Each row was made from one small tree. Brackets hold a mark, then the marks that hang from it, in alphabetical order. Every link used is in the known rows. Write each row's tree.
Known rows:
[X [U [H [E [B [G [Y T]]]]]]]: [-2.19 -2.31 -0.37 -0.01  0.19 -1.54 -0.49 -0.87  1.01 -0.45 -0.26  1.02
  2.21 -1.32  0.02  1.78 -0.63 -0.21  0.77  0.02  0.98]
[G [B [E H]] [Y T]]: [-2.87  1.70 -0.28 -0.36 -0.19  0.08 -0.63  0.21  1.31 -0.30 -0.17  1.06
  3.31  0.91  1.18  1.66 -1.07  1.11 -0.27  0.80 -0.12]
[R [B [E H] [G [Y T]]]]: [-3.97  2.78 -0.27  0.09 -1.33 -0.96 -1.10 -0.22  2.00 -0.61 -0.42 -0.56
  3.41  0.96  1.15  2.38 -1.20  0.51  0.73  0.72  0.37]
[U [H [E [B [G [Y T]]]]]]: [-3.01 -0.01 -0.17 -0.15 -0.16 -1.36 -0.42 -1.64  0.83  0.51 -0.42  0.25
  3.18 -0.90  0.38  2.22 -0.91  0.27  1.45  0.14  1.50]
[R [B [E [H U]] G]]: [-0.91  1.04 -0.18  0.13 -0.69 -1.42 -2.00  0.80  1.12 -2.41  0.30  0.68
  0.64  0.33 -0.87  5.06  1.16  0.64  1.11 -0.71 -0.70]
[Y T]: [-1.02  0.52 -0.02  0.00 -0.35  0.03  0.08 -0.37  0.31  0.32 -0.31  0.30
  0.88  0.28  0.71 -1.42 -0.94  0.01  0.38  0.92  0.15]
[E [B G] [H U]]: [ 0.03  1.00 -0.07  0.14 -0.30 -1.73 -1.37  0.50  0.55 -0.20  0.03 -0.34
  0.73 -0.40 -1.20  5.41  0.77  0.67  1.41 -0.84  0.34]
[T [Y [G [B [E [H [U X]]]]]]]: [-1.05  1.42 -0.46 -0.62 -0.78 -0.25 -1.57  1.68  0.83 -1.64 -0.12  1.01
  1.81  0.37 -0.09  2.38  1.05  0.84  0.24  0.30 -1.19]
[G B]: [-1.01  1.14  0.06  0.06  0.09  0.23 -0.18 -0.91  0.27  1.17 -0.44 -0.14
  1.28  0.03 -0.02  0.36  0.16  0.87 -0.81  0.04 -0.09]
[G Y]: [-0.67  1.01 -0.13 -0.20 -0.06 -0.01  0.33 -0.10  0.44  0.36 -0.06 -0.20
  1.19  0.13  0.74 -0.33 -1.06 -0.08 -0.23  0.22  0.38]
[B E [G [Y T]]]: [-4.37  2.50 -0.12 -0.78 -0.80 -0.47 -0.23 -0.74  1.39 -0.19 -0.61  0.34
  2.52  0.17  2.13 -0.04 -1.46  0.33 -0.26  1.20  0.12]
[H [E [B [G Y]]] [U X]]: [-0.72  0.35  0.00 -1.04 -0.25 -1.38 -0.69 -0.43  0.47 -0.99 -0.27  0.32
  0.91 -1.20 -1.73  3.18  0.33  0.38  0.75 -1.29  0.52]
[Y G T]: [-2.60  1.83 -0.02  0.17 -0.92 -0.18  0.01 -0.57  0.53  1.24 -0.90 -0.39
  1.78  0.19  1.52 -2.24 -1.22 -0.07  0.43  1.56 -0.13]
[Y [G B] T]: [-3.58  2.97  0.04  0.23 -0.84  0.04 -0.18 -1.50  0.83  2.39 -1.35 -0.56
  3.04  0.26  1.51 -1.96 -1.06  0.79 -0.35  1.61 -0.23]
[G [B [E [H U]]] [Y T]]: [-1.54  1.45 -0.36 -0.54  0.03 -0.36 -1.06  0.82  1.19 -1.48  0.21  2.31
  2.62  0.70  0.53  2.64 -0.74  1.16  0.23  0.52 -0.63]
[X [U H]]: [ 1.70 -4.83 -0.43  0.19  0.91 -0.54 -0.35  1.32  0.13 -1.68  0.68  1.29
 -1.11 -0.80 -0.69  0.89  1.03 -0.85  0.24 -0.12 -0.35]
[B E [G Y]]: [-3.32  1.98 -0.12 -0.75 -0.44 -0.47 -0.33 -0.37  1.09 -0.52 -0.29  0.06
  1.66 -0.13  1.46  1.35 -0.52  0.29 -0.62  0.27 -0.04]
[R B]: [-0.43  0.79 -0.03  0.75 -0.61 -0.21 -0.45 -0.61  0.46 -0.06 -0.30 -0.77
  0.57  0.28 -0.55  0.29 -0.10  0.22  0.26 -0.33  0.40]
[G [B [E [H [U X]]]] Y]: [ 0.36 -0.48 -0.35 -1.22  0.28 -0.27 -1.11  1.96  0.87 -2.51  0.50  1.67
  0.94  0.21 -1.30  3.99  0.92  0.84 -0.06 -0.65 -0.92]

Which tree is each row?
[ 1.01 -1.41 -0.21 -1.03  0.36 -0.28 -1.46  2.02  0.44 -2.86  0.54  1.85
 -0.26  0.06 -2.00  4.34  2.01  0.93  0.14 -0.87 -1.29] => [G [B [E [H [U X]]]]]
[ 1.13 -5.38 -0.30  0.47  1.09 -0.98 -0.69  0.28 -0.24 -2.01  0.51  1.93
 -0.61 -1.54 -2.01  2.70  1.27 -0.22  0.66 -1.43  0.39] => [X [U [H [E B]]]]
[-0.08 -0.59  0.15 -0.82 -0.18 -1.38 -0.99 -0.34  0.04 -1.30 -0.18  0.55
 -0.29 -1.34 -2.47  3.55  1.40  0.46  0.95 -1.59  0.11] => [H [E [B G]] [U X]]
[-2.59  2.58 -0.34 -0.08 -1.09 -1.43 -1.58  0.34  1.86 -1.77 -0.05  0.73
  2.76  0.73  0.55  3.40 -0.88  0.57  1.25  0.44 -0.16] => [R [B [E [H U]] [G [Y T]]]]
[-2.98  2.76 -0.16  0.09 -0.96 -1.27 -0.49 -0.54  1.44  1.58 -0.73 -1.54
  3.50  0.24  0.87  2.67 -1.57  0.51  1.02  0.65  1.39] => [E [B [G [Y T]]] H]
[-1.17 -2.87 -0.35  0.03  0.57 -1.56 -0.62 -0.51  0.71 -0.77  0.05  0.71
  1.31 -1.56 -0.69  3.19  0.31 -0.20  0.38 -0.92  0.78] => [X [U [H [E [B [G Y]]]]]]
[-3.82  3.30 -0.04 -0.02 -1.04 -0.98 -0.07 -1.69  1.30  1.93 -1.18 -1.40
  3.21 -0.26  1.32  0.47 -1.93  0.56  0.30  0.79  1.52] => [E [B [G [Y T]]]]
[-2.95  2.29 -0.25  0.09 -0.98 -0.99 -1.17  0.15  1.68 -0.89 -0.10 -0.87
  2.56  0.70  0.44  3.80 -0.22  0.51  0.37 -0.21  0.21] => [R [B [E H] [G Y]]]
[ 1.62 -5.62 -0.33  0.03  1.23 -0.57 -0.41  0.78 -0.27 -2.41  0.94  2.41
 -0.95 -1.02 -1.28  1.28  1.33 -0.74  0.45 -0.74 -0.58] => [X [U [H E]]]
[-3.60  1.94 -0.02 -0.08 -0.42  0.15 -0.69 -0.70  0.65  0.32 -0.85  0.49
  1.84 -0.11  0.93  0.36  0.31  1.11 -1.11  0.43 -0.79] => [Y [G [B E]]]
[ 0.16  0.69 -0.22 -0.78 -0.49 -1.63 -1.01  1.22  1.01 -0.59 -0.04 -0.95
  1.10 -0.42 -1.54  5.01  0.42  0.30  1.25 -0.80  0.60] => [E [B [G Y]] [H [U X]]]
[ 1.69 -0.44 -0.17  0.37  0.18 -1.13 -1.17  1.23  0.06 -1.17  0.41  0.69
 -0.03 -0.22 -1.74  4.56  0.63  0.59  1.48 -1.13  0.34] => [E B [H U]]
[-2.50  1.51 -0.23 -0.65 -0.37 -0.78 -0.78  0.77  1.21 -0.85  0.19 -0.03
  1.95  0.42  1.04  3.53 -0.11  0.30  0.08  0.12 -0.16] => [B [E H] [G Y]]
[-1.34  0.41 -0.32 -1.54 -0.60 -1.09 -1.11  1.77  1.39 -2.43  0.23  1.08
  1.35  0.26  0.03  3.06 -0.04  0.07  1.05  0.54 -0.65] => [B [E [H [U X]]] [G [Y T]]]
[-1.70  2.47 -0.23 -0.08 -0.71 -1.73 -0.95  0.07  1.33  0.40 -0.33 -0.23
  2.83  0.03  0.27  3.66 -1.28  0.61  1.56  0.36  0.87] => [E [B [G [Y T]]] [H U]]
[ 0.83 -0.35 -0.07 -0.58 -0.46 -1.61 -1.34  1.31  0.54 -0.94  0.02 -0.77
 -0.09 -0.57 -2.30  5.32  1.50  0.37  1.49 -1.06  0.21] => [E [B G] [H [U X]]]
[-3.11  4.05 -0.20  0.45 -1.03  0.26 -0.28 -1.26  0.68  2.40 -1.11 -0.97
  3.35  0.36  1.91 -1.60 -0.82  0.80 -0.71  1.26  0.01] => [T [Y [G B]]]
[-1.74  1.25 -0.35 -0.79 -1.23 -1.32 -1.53  1.17  1.85 -2.50 -0.09  0.36
  1.91  0.53 -0.56  3.36 -0.17  0.28  1.29  0.22 -0.25] => [R [B [E [H [U X]]] [G [Y T]]]]
[-4.57  2.54 -0.04 -0.08 -0.77  0.17 -0.60 -1.07  0.96  0.62 -1.15  0.74
  2.69  0.15  1.66 -1.07 -0.63  1.12 -0.73  1.36 -0.64] => [Y [G [B E]] T]
[-2.70  2.67 -0.11 -0.16 -0.36  0.22  0.24 -1.34  1.03  1.81 -0.82 -0.07
  3.34  0.46  1.45 -1.39 -1.88  0.81 -0.66  1.20  0.43] => [G B [Y T]]
[-1.41  1.29 -0.19 -0.14 -0.10 -0.58 -1.60  1.01  0.65 -1.22 -0.02  1.55
  1.44  0.14 -0.12  3.49  1.02  1.15  0.20 -0.01 -1.40] => [Y [G [B [E [H U]]]]]
[ 1.21 -4.39 -0.11 -0.41  0.59 -0.65 -0.55  0.33 -0.44 -1.81  0.30  0.74
 -0.54 -1.31 -2.75  3.08  1.69 -0.03  1.41 -1.58  0.81] => [U [H [E B]] X]
[ 2.09 -2.37  0.04 -1.00  0.44 -0.37 -0.49  0.83 -0.54 -2.62  0.59  1.97
 -1.40 -0.69 -2.35  1.31  1.33 -0.17  0.82 -1.16 -0.83] => [H E [U X]]
[-3.68  2.16 -0.17 -0.48 -0.29  0.36 -0.16 -0.92  1.18  0.10 -0.65  1.15
  2.99  0.40  1.54 -0.50 -1.46  1.12 -1.07  0.95  0.03] => [G [B E] [Y T]]
[-0.52  0.94 -0.33 -0.53  0.42 -0.38 -1.16  1.16  0.88 -1.78  0.51  2.07
  1.78  0.42 -0.17  4.05  0.19  1.20 -0.12 -0.40 -0.77] => [G [B [E [H U]]] Y]
[-0.06 -0.28 -0.19 -0.58 -0.81 -1.31 -1.96  1.61  1.12 -3.17  0.28  0.27
 -0.21  0.13 -2.01  5.02  1.86  0.33  1.20 -0.97 -0.84] => [R [B [E [H [U X]]] G]]
